Each row was made from one walk, in order. Every step used is in the known rows, and no mark comes twice. Write each row's walk.
Known rows:
Z -> P: [ 0.84 -1.52  1.53 -2.97  2.80  0.11 -1.82 -0.37 -2.30  2.37 -1.62 -2.19
 -2.88  1.37 -0.78 -0.46  1.29  1.02 -0.85 -3.20  1.11 -0.51 -0.30  0.03]
P -> Z -> T -> V: [ 2.07  0.37 -0.29  0.37  1.04  1.12 -0.32 -1.08  0.78  1.39  0.21  2.25
  0.33  1.12  0.39  2.09  2.16  1.56 -3.97 -2.61 -0.93  3.02 -2.36  1.50]
R -> E -> Z -> P -> T -> V: [ 1.84 -2.06  2.76  3.10 -1.30  3.34 -7.84 -1.82 -2.16  0.93  0.38  2.23
 -3.74 -0.56  0.59 -2.28 -1.00  1.40 -2.16 -0.42 -1.30 -3.03 -3.30 -1.50]
Y -> R -> Z -> T -> E -> V: [-0.01  4.31 -1.63 -2.14 -4.36  1.72  0.06  1.35  1.53  2.58 -2.45 -1.28
  5.20 -0.77  0.18 -2.60  0.46 -0.77  1.41 -3.82  3.01  6.16 -1.36 -4.54]
Y -> R -> E: [ 2.43 -0.79  2.24 -2.45 -0.63  0.17  0.04  0.35  0.39  2.98 -2.24 -1.76
 -3.11 -2.12 -0.15  0.69 -0.54  1.73  1.49 -3.28 -0.27 -1.78  0.41 -3.42]
R -> E: [ 0.70 -0.76  0.60 -3.48  0.99  0.73 -3.49 -0.65 -0.80  1.47 -2.42 -1.07
 -3.36 -1.12  0.29  2.35  1.41  1.81  1.17 -3.44  0.81 -1.84  0.90 -0.20]
Y -> R: [ 3.40  0.04  0.09 -2.15 -0.29 -0.93  2.04  0.00 -0.40  3.60 -1.57 -2.22
 -1.78  0.17 -2.38  0.89 -0.17  0.79  2.15 -2.74  1.19  0.09  0.39 -2.44]
Y -> R -> E -> V -> T: [ 1.25  0.12  0.29 -0.81  0.04  0.06  1.94  4.92 -0.42  1.76 -1.21 -0.19
 -3.03 -2.91 -2.07 -3.78 -0.77 -0.71 -2.56 -2.36  3.66 -2.63 -1.28 -2.30]
R -> Z -> P -> T -> V -> E: [-0.53  0.79  0.41  1.58 -2.12  3.75 -6.94 -1.41 -3.78  3.13 -0.21  2.23
 -6.03  2.83  0.67 -6.59  1.41  0.09 -0.95 -0.26  1.33  0.21 -2.88 -1.63]
Y -> R -> Z -> P -> T -> E: [ 0.96  3.36  3.54 -3.45 -3.04  2.10 -1.38 -1.07 -1.97  5.17 -4.01 -1.24
 -0.32  0.12 -1.39 -3.54 -0.33  1.35  5.21 -3.23 -0.65  2.28 -0.71 -5.07]
T -> E -> Z -> P: [ 0.21  1.44  0.37 -0.80  2.85  1.48 -1.82 -0.04 -2.09  2.53 -1.61  0.10
  3.87  1.06 -0.91 -2.48  0.01  1.24  1.59 -2.07  0.32 -2.46  0.03 -1.42]
E -> Z -> T: [ 2.47 -0.34 -1.86 -0.46 -0.70 -0.19 -5.42 -1.30 -0.15  0.61  2.13 -1.48
  1.04  1.16 -1.98  3.46  0.68  0.85 -3.15 -3.19  1.26  0.91 -0.43  0.92]
Z -> T -> E: [ 0.34 -0.75 -1.71 -5.69 -1.48  0.82  0.18 -0.43  1.24  2.58 -2.59 -0.48
 -0.22  0.87  2.63  1.16  1.78  1.44  2.53 -3.24 -1.15  3.01  0.41  0.13]
R -> E -> V: [-0.34 -0.14 -1.29 -1.24  0.41  1.76 -3.52  0.06 -1.29 -0.55 -1.49 -1.37
 -0.28 -0.78  0.41  0.65  1.09  0.50 -0.08 -3.24  4.04 -1.16 -0.54 -0.55]
V -> E -> Z -> P -> T: [ 0.61 -0.57 -0.19  1.51 -0.17  2.74 -7.04 -2.85 -4.85  1.37  3.05 -0.09
 -3.50  3.19 -0.32 -2.96 -0.31  1.30 -1.45 -1.22  1.47 -4.03 -1.50 -0.68]
P -> Z: [ 1.69  3.47 -0.21 -1.97  4.08  0.60 -0.59 -1.82 -2.31  1.95 -1.55 -0.15
  1.85  1.16 -2.66  4.28  2.42  2.45  0.30 -3.60  1.78 -0.36  0.69  1.42]
P -> T -> E: [ 0.81  1.10 -1.56 -4.81 -2.17  1.74 -0.87 -2.53 -1.70  3.12 -3.17 -0.39
 -1.95  1.89  0.26  1.32  0.85  2.40  7.17 -1.56  0.10  0.74  0.97  0.11]
R -> E -> V -> T -> Z -> P: [-1.83 -2.82  2.82  3.36 -0.05  1.61  0.12  4.96 -1.34  0.97 -2.40 -0.56
 -5.29 -2.69 -0.77 -4.54  0.69 -0.95 -6.48 -2.76  2.95 -5.12 -1.89 -0.63]
V -> E -> T -> P: [ 0.19  1.01 -2.99 -0.22 -3.99  1.61  2.29  0.80 -1.02  1.18  0.96  0.90
 -5.53  1.73  0.17  0.25  1.90  1.19  5.02 -1.80  1.01 -1.85  1.21  0.63]
V -> E -> T: [ 0.58 -0.72 -3.95 -1.30  1.89  1.96  0.37  0.83 -2.47  0.64  1.46 -0.17
 -6.75  3.12 -0.55 -2.36  2.23  0.98  2.96 -2.36  1.46 -1.12  0.22  1.32]
R -> Z: [ 0.80  4.07 -0.61 -2.61  0.29  0.41 -5.02 -0.66 -1.83  2.64 -1.95 -1.77
 -0.10  0.79 -4.24  1.98  2.01  1.00  2.31 -3.23  4.18  1.21  1.33 -0.03]
E -> T: [ 2.48 -0.65 -2.25 -3.07  1.83  0.64  0.62  0.92 -1.58  0.61 -0.27 -1.22
 -4.63  2.23 -3.09  1.56  2.12  1.75  3.76 -3.40  1.24  0.69  0.21  2.00]
P -> T -> V -> E: [ 0.89 -1.56 -3.42  1.32 -2.77  2.71 -3.05 -2.01 -2.37  2.52  0.74  2.33
 -7.22  3.19  1.38 -3.27  0.97  0.78  1.58  1.14  1.22 -1.36 -1.98  0.06]
E -> V: [ 0.76  0.84 -3.20 -0.98  0.89  0.77 -1.57 -0.10 -2.16  0.20 -0.86 -1.73
  0.63  1.56 -1.34  0.94  1.34  0.09  0.85 -3.00  5.86  0.42 -0.80  0.80]

Which walk is each row?
[ 1.21  4.80  0.63 -0.21 -1.52  0.42  1.42 -1.64 -0.92  2.01 -2.14  0.70
  2.56  0.22 -2.12  6.36  2.02  2.46  2.45 -2.74  1.59 -1.12  1.85  0.63]
T -> P -> Z
[ 0.24  1.31 -2.58  2.21 -6.93  1.21 -3.57 -1.27  0.57  0.58  3.18  1.03
  0.14  0.76  1.28  2.08  0.11  0.64 -1.60 -1.48  1.18 -2.12  0.36 -0.41]
V -> E -> Z -> T -> P
[ 0.44  1.47 -3.91  1.97  1.35  1.14 -4.62 -1.18 -2.73  1.60  2.23 -0.07
 -0.27  2.13 -1.95 -1.30  0.66  0.76 -0.66 -1.19  3.71 -4.36  0.66 -0.03]
V -> E -> Z
[ 1.34 -2.04  2.39 -3.13 -0.45  0.99 -4.01 -2.90 -3.54  1.96 -0.75 -1.84
 -5.80  2.17 -0.45  0.45  0.57  1.75  0.91 -2.74  0.08  0.24 -0.82  0.37]
Z -> P -> T
[ 1.45 -0.90 -0.05 -0.91 -1.08  0.92 -7.67 -1.27  0.72 -0.09  1.06 -0.38
 -0.14 -1.41  0.22  3.03  0.22  1.39 -3.63 -3.77 -0.48 -0.83 -0.60 -0.43]
R -> E -> Z -> T
[ 2.64  1.85  1.11 -2.92 -3.45 -0.33 -2.50  0.15  0.72  3.22 -0.90 -2.50
 -0.55 -0.79 -2.51  1.13  0.65  0.15 -0.94 -4.71  1.12  4.92 -0.22 -2.93]
Y -> R -> Z -> T
[ 1.11  0.64 -0.93 -0.64 -3.26  1.19 -5.05 -0.24  1.07  2.19 -0.75  0.91
 -1.69  0.63 -0.64 -0.20  1.99 -0.22 -2.01 -2.26  1.10  4.83 -1.99 -0.17]
R -> Z -> T -> V
[ 1.75  1.13  0.13 -2.81  1.56  0.58 -1.75 -1.93 -0.13  1.25 -0.24 -0.43
  0.75  1.17 -0.74  5.01  2.54  2.03 -3.49 -4.39 -0.05  2.91 -0.58  1.93]
P -> Z -> T
[ 0.31  4.07 -1.87  0.72 -1.19  2.59  3.29 -0.23 -1.48  1.13  1.07  2.42
 -1.89  1.40 -1.01  1.86  2.72  1.95  3.59 -3.05  0.65 -1.86  1.01  1.12]
V -> E -> T -> P -> Z
[ 1.55 -1.48 -1.38  1.50 -0.54  1.15  3.11  1.17 -0.71  0.79 -1.27 -2.55
 -5.43  1.64 -3.81  2.01  1.91  1.17  2.74 -3.17  0.84 -1.47  0.09  1.15]
E -> T -> Z
[ 2.23  1.37 -1.20 -1.70 -3.86  0.40  2.97  0.64 -0.15  0.81 -1.06 -0.18
 -3.65  1.05 -1.98  3.85  1.66  1.81  6.14 -2.76  0.68  0.18  1.58  1.27]
E -> T -> P
[-0.05 -3.03  2.35  1.37  0.63 -0.53  2.12  4.17 -1.74  3.25 -2.45 -1.08
 -6.80 -0.21 -3.72 -2.76  1.00 -0.41 -4.66 -2.34  1.54 -4.49 -0.18  0.44]
V -> T -> Z -> P
[ 0.99  3.25 -2.95 -0.99  0.84  1.09 -1.45 -0.58 -0.80  2.38 -1.71  0.20
  4.79  0.96 -2.07  0.33  0.40  1.61  4.18 -1.41  2.08 -2.47  1.26 -0.69]
T -> E -> Z
[-0.05 -0.11 -1.07  1.87  2.88  1.43 -4.99 -0.19 -3.72  1.63  2.27 -0.05
 -1.19  2.07 -0.81 -3.97  0.18  0.51 -3.21 -1.51  2.40 -4.66 -0.81 -0.82]
V -> E -> Z -> P
[-0.66  0.21 -0.27 -2.52 -1.18  3.28 -1.69 -1.61 -3.19  1.28 -2.44 -0.70
  0.14  2.27  1.96 -2.79  0.40  0.75  3.46 -2.35  2.16  1.37 -1.96 -0.59]
Z -> P -> T -> E -> V
[ 2.16 -3.20 -1.85 -0.94 -1.83  0.12 -1.67 -0.05  1.50  1.67 -0.36  1.13
 -3.72  1.29  1.63  0.32  1.35  0.43 -2.42 -1.32 -0.60  3.43 -2.04  0.70]
Z -> T -> V
[ 0.19 -1.27 -1.54  5.25  1.91  2.22 -3.61  0.38 -2.76  1.82  2.50  2.60
 -1.62  1.96  0.55 -7.19 -0.01 -0.45 -4.18  0.62  1.46 -4.76 -2.71 -1.36]
T -> V -> E -> Z -> P
[ 2.09  4.43  0.03 -0.42 -1.15  1.65  3.79 -0.35 -0.84  0.74 -0.97  1.29
 -0.14  0.84 -3.06  5.42  2.42  2.76  4.14 -3.91  0.25 -0.18  0.91  1.68]
E -> T -> P -> Z
[ 1.26  3.19 -2.77 -1.75  1.97  0.12  0.23  3.31 -1.04  3.53 -1.09  2.44
  2.02  0.37 -3.87 -2.85  0.04  0.76  1.26 -0.64  2.56 -3.83  1.30  0.69]
V -> T -> E -> Z
[-0.97 -2.18  0.85  3.32  0.34  0.62  2.36  4.41 -2.10  1.48 -1.48 -1.17
 -3.91  0.11 -3.41 -4.51  1.16 -1.67 -6.01 -2.33  4.66 -3.50 -1.81  0.45]
E -> V -> T -> Z -> P
[-0.64 -1.87 -3.36  3.10 -0.92  2.35  2.57  1.16 -1.76  0.96  0.58 -1.00
 -7.16  1.62 -1.62 -1.70  2.12  0.45  1.38 -2.05  1.20 -2.78  0.21  0.24]
V -> E -> T -> Z
[ 3.08 -2.13  0.43  0.44 -0.68  1.82  3.36  2.76  1.02  1.77 -1.06  1.41
 -6.25 -1.38 -0.28 -2.90 -0.16  0.79  2.50 -2.01 -2.66 -0.36 -2.47 -3.04]
Y -> R -> E -> T -> V
[ 2.07 -2.20  1.95  2.49 -2.46  1.56  4.79  2.26  0.58  1.67 -1.98 -2.39
 -6.27 -2.37 -2.06  0.42  0.14  1.19  2.00 -4.03 -2.08 -2.51 -0.29 -3.56]
Y -> R -> E -> T -> Z
[ 0.27 -0.84  1.49 -4.52 -0.60  2.25 -1.12 -1.80 -2.68  3.19 -3.35 -0.68
 -2.60  1.78  1.55 -1.35  0.55  2.22  4.53 -2.36 -1.05  0.46 -0.33 -0.56]
Z -> P -> T -> E
[-0.28 -0.57 -2.36  3.16 -1.25  0.46  2.42  4.19 -1.22  1.51 -1.24 -1.02
 -2.73  0.10 -4.33 -1.69  1.27 -1.27 -3.28 -1.60  6.10 -3.15 -0.63  1.41]
E -> V -> T -> Z
[ 1.77  3.03 -2.46 -1.32 -1.99  2.48 -4.02 -3.02 -2.24  2.54 -1.10  0.44
  2.05  2.10 -1.75  1.14 -0.52  2.41  5.68 -1.01  0.81 -1.33  0.44 -0.12]
P -> T -> E -> Z
[ 1.43  1.52 -0.35 -2.43 -3.92 -1.48  2.40  3.13  0.05  3.45 -1.86  1.29
 -4.16 -0.51 -3.34  1.71  0.94  0.59  1.35 -1.12  2.84 -2.92  2.06  1.26]
V -> T -> P
[ 0.07 -2.85  2.43  1.74 -0.24  0.44  0.49  0.19 -1.74  2.42 -2.52 -3.28
 -3.77  0.16 -1.57  0.13  1.38  0.57 -1.90 -2.88  0.84 -2.18 -0.03 -0.95]
T -> Z -> P
[ 0.17 -3.59 -0.51  1.64 -1.47  3.03 -3.43 -1.83 -3.30  2.45  0.68  1.79
 -8.29  3.00  2.59 -6.16  0.62  0.59 -0.97  0.57 -0.76 -1.41 -3.17 -0.72]
Z -> P -> T -> V -> E
[ 0.66  0.52 -2.82 -1.50  1.73 -0.41  0.48  3.60 -2.16  1.17 -0.54  0.14
 -2.14  0.91 -3.52 -2.09  1.44 -0.87 -2.07 -1.73  6.50 -1.20 -0.42  2.15]
E -> V -> T
[ 1.47 -0.69  3.76 -0.18 -0.34  2.58 -8.90 -2.66 -3.19  0.71  0.33 -0.74
 -2.78 -0.35 -0.73  0.64 -0.60  2.23 -1.23 -2.80 -0.63 -3.76 -1.48 -1.25]
R -> E -> Z -> P -> T
[ 1.78  1.18 -0.41  0.10  1.11  1.15 -6.29 -0.86 -1.10  0.81 -0.27 -0.38
  0.81 -1.24 -1.89  2.40 -0.09  1.83 -0.24 -2.43  1.59 -4.18  0.83 -0.83]
R -> E -> Z
[-1.55  4.27  0.17 -2.32 -1.77  3.99 -4.92 -1.47 -3.76  1.75 -3.18 -0.94
  2.00  1.49 -0.23 -3.70  1.20  0.49  3.80 -3.48  3.83  2.94 -1.48 -1.81]
R -> Z -> P -> T -> E -> V
[ 2.49 -0.25  1.64  0.17 -0.11  1.47 -6.73 -2.88 -3.81  1.14  1.29 -1.00
 -1.62  2.13 -2.74  0.35 -0.53  1.60 -0.47 -2.41  1.25 -1.94 -1.15 -0.04]
E -> Z -> P -> T
[ 1.87  2.10  3.88 -1.49  0.45  0.18 -1.82  0.68 -1.93  4.21 -2.43 -2.59
 -0.65 -0.52 -3.50 -2.54  0.31  0.18  0.03 -3.84  1.65  1.31 -0.49 -4.05]
Y -> R -> Z -> P
[ 2.08 -3.34  1.58  0.04 -1.20  1.82 -2.99 -2.03 -2.43  2.34 -1.10  1.06
 -6.11  2.46  0.60 -2.24  0.43  1.00  0.39 -0.47 -0.64  0.38 -2.76 -0.16]
Z -> P -> T -> V
[ 0.29  1.16  0.26 -1.46  3.52  0.42  0.05  3.74 -1.94  3.60 -1.28  2.05
  0.80  0.55 -2.93 -5.55  0.08  0.43 -1.24 -1.46  0.93 -4.32  0.05  0.00]
V -> T -> E -> Z -> P
[ 1.49 -1.45 -0.23  1.47 -4.53  1.35 -1.60 -2.74 -1.89  2.24 -1.59 -2.64
 -5.50  1.54 -2.78  4.11  1.00  1.69  2.34 -1.81  1.26 -1.33  0.25  0.52]
P -> T -> Z
[ 1.93  1.29 -0.73  0.90 -6.67 -0.19 -3.30 -1.44  1.35  0.85  1.34 -0.42
  2.12 -0.06 -0.97  5.60 -0.03  0.93 -0.31 -2.35  0.94  0.04  0.66  0.14]
E -> Z -> T -> P
[-0.01 -4.00  3.77  1.31  0.14  2.17  0.41  1.65 -1.14  0.48 -1.90 -2.02
 -7.42 -1.39 -0.39 -0.83  1.71  1.39 -0.66 -4.41 -2.62 -3.06 -0.79 -0.80]
R -> E -> T -> Z -> P
